In the rows, zero is written as 128.
Known rows, with every step that occurs
B/Y/X/N/L: [ 61 104  81 109  84 179 111 142 100 155 156 116 130 102  93 129 101 107
 121 133 134 146  83 146]
F/B/Y/X/N: [ 85 116 156 115  88 153 127 148  83 148 157 116 141 105  80 146 114 125
 129 136 118 154  62 149]
P/L/N/F: [132 102 122 128  77 131 122 133  70 135 132 105 101 123  61 150 152  78
 203 122 120 134 116 112]
S/Y/X/N/F/B: [ 73 112 137 120 102 183 146 150  98 134 141  90 129  96  83 160 158 104
 178 130  96 145  17 141]
F/N: [132  81 178 111  94 160 116 143  82 139 138 128 149 114  60 154 146 102
 166 133 121 174  71 139]
M/P/L/N: [148 106 126 124  68 116 118 133  67 148 147 120 115 143  61 176 124  92
 138 122 127 147 146 116]
M/P: [104  84 147 123  81 166 106 135  85 144 131 139 121 129  66 159 120 102
 137 130 128 148  97 145]
M/P/L/N/X: [110 116 106 122  72 109 127 129  69 141 162 118 111 151  74 162 121  84
 129 127 111 146 129 104]
P/L: [164  97 163 123  75 143 122 130  75 143 124 114 101 109  67 167 128  90
 160 124 135 144 109 123]
Y/X: [117  92 139 108  83 159 124 136  93 144 144 113 135 114  82 141 113  94
 158 130 125 151  65 149]
S/Y/B: [116  81 127 144 100 180 135 129  91 133 117 102 122 118  47 140 101 104
 139 128 106 157  65 136]
P/L/N/X: [125 114 123 117  74 110 131 127  68 141 158 109 119 145  73 147 121  81
 161 126 113 149 125 104]
F/N/X/Y: [ 84 106 132 115 100 142 118 134  82 140 163 122 145 109  92 143 148  91
 170 149  99 168  67 121]
P/M: [160  86 183 103  85 145 122 128  86 141 131 115 123 106  70 130 132 101
 210 124 132 154  82 133]
M/P/L/N/F/B/Y: [100 109 157 158  88 128 125 144  63 138 127 138 100 125  47 168 159 111
 133 127 102 138 125 109]
S/Y: [130  78 160 130  94 194 123 134  98 131 115 108 124 122  64 144 132  99
 175 124 109 149  81 139]
N/L: [ 91  80 117 116  87 187 109 135 100 156 129 128 132 115  77 132 119  89
 156 126 134 152  98 140]
S/Y/X/N/L: [ 73 103  67 102  89 201 126 142 116 150 155  90 134 100 102 143 112  97
 138 128 124 149  55 145]
P/L/N/F/B/Y: [115 106 174 154  90 129 128 143  62 137 122 129 107 121  46 152 159 107
 160 126 103 141 120 109]
M/P/L: [144 101 141 129  73 141 117 132  76 144 127 125  92 116  67 187 128  95
 124 125 135 141 115 124]
F/B/Y: [107  89 213 144  97 159 119 143  73 144 117 147 134 120  49 140 133 123
 143 132 110 156 101 138]
L/N/F/B/Y: [ 88  95 178 150  96 147 121 145  69 138 125 138 131 130  44 130 153 111
 173 130  98 146 107 125]
L/P/M: [197  90 179 114  66 112 121 127  78 153 140 109 125 112  56 139 131  99
 252 120 125 146 102 124]

Rows
[ 99  89 128 123  83 151 114 135  77 135 134 115 126 133  60 124 145  83
 215 125 114 139 101 130] => L/N/F
[166 104 146 119  71 117 123 132  66 147 143 110 123 136  60 159 124  89
 171 121 128 149 140 116] => P/L/N
[102 125  79 136  88  98 137 121  65 147 165 102 121 123  72 145  99  88
 137 142 102 156 104 101] => P/L/N/X/Y/B
[106 112 147 136  86 127 135 144  70 143 137 121 116 126  57 182 167  94
 158 124 104 143  98 112] => M/P/L/N/F/B
[144 109 107 110  66 123 120 135  90 161 165 101 121  96  79 129 114 110
 204 125 128 140  96 125] => B/Y/X/N/L/P/M
[110  90 148 129  85 157 116 137  85 139 136 127 121 115  71 127 110 109
 135 133 121 146  89 145] => B/Y/X
[ 91 108 131 110  81 157 114 140  86 143 156 112 127 108  83 132 101 116
 139 136 129 147  75 152] => B/Y/X/N
[ 69 103 177 141  97 166 117 146  76 138 125 130 119 105  59 137 148 120
 166 134 108 143  73 137] => X/N/F/B/Y
[ 98  98 117 136  96 146 120 125  78 150 138 117 133 104  64 134 100 101
 153 144 116 159  76 135] => X/Y/B
[ 96 128  89 125  78 106 119 126  70 146 172 118 117 135  93 162 130  85
 145 140 103 145 128 101] => M/P/L/N/X/Y
[ 69 115 143 108  94 164 137 149  90 143 148 104 137  96  84 155 149 103
 176 132 110 148  23 144] => Y/X/N/F/B
[176  88 141 107  77 126 123 137  89 159 151 111 139 100  61 147 149  98
 226 123 123 162  91 116] => F/N/L/P/M
[170  89 135 112  68 129 119 129  91 163 143 110 126 107  65 134 129  93
 235 118 129 145 106 119] => N/L/P/M
[ 74 107 100 131 106 134 130 129  76 141 161 115 142 107  72 139 114  98
 136 151  97 176  54 119] => F/N/X/Y/B
[ 78 108 128 120  91 147 114 125  84 143 154 122 131 117  96 130 126  87
 179 145 104 151  83 125] => N/X/Y
[110 126 107 121  81 106 123 125  69 146 168 108 125 129  92 148 130  81
 176 139 104 148 122 102] => P/L/N/X/Y
[ 74  98  99 100  83 187 108 138 100 160 148 116 137 107  89 135 108  97
 156 129 141 151  84 146] => X/N/L
[ 66 106 108 121  85 170 114 140  86 131 144 107 105  98  82 126 130 103
 174 134 121 131  56 144] => B/Y/X/N/F
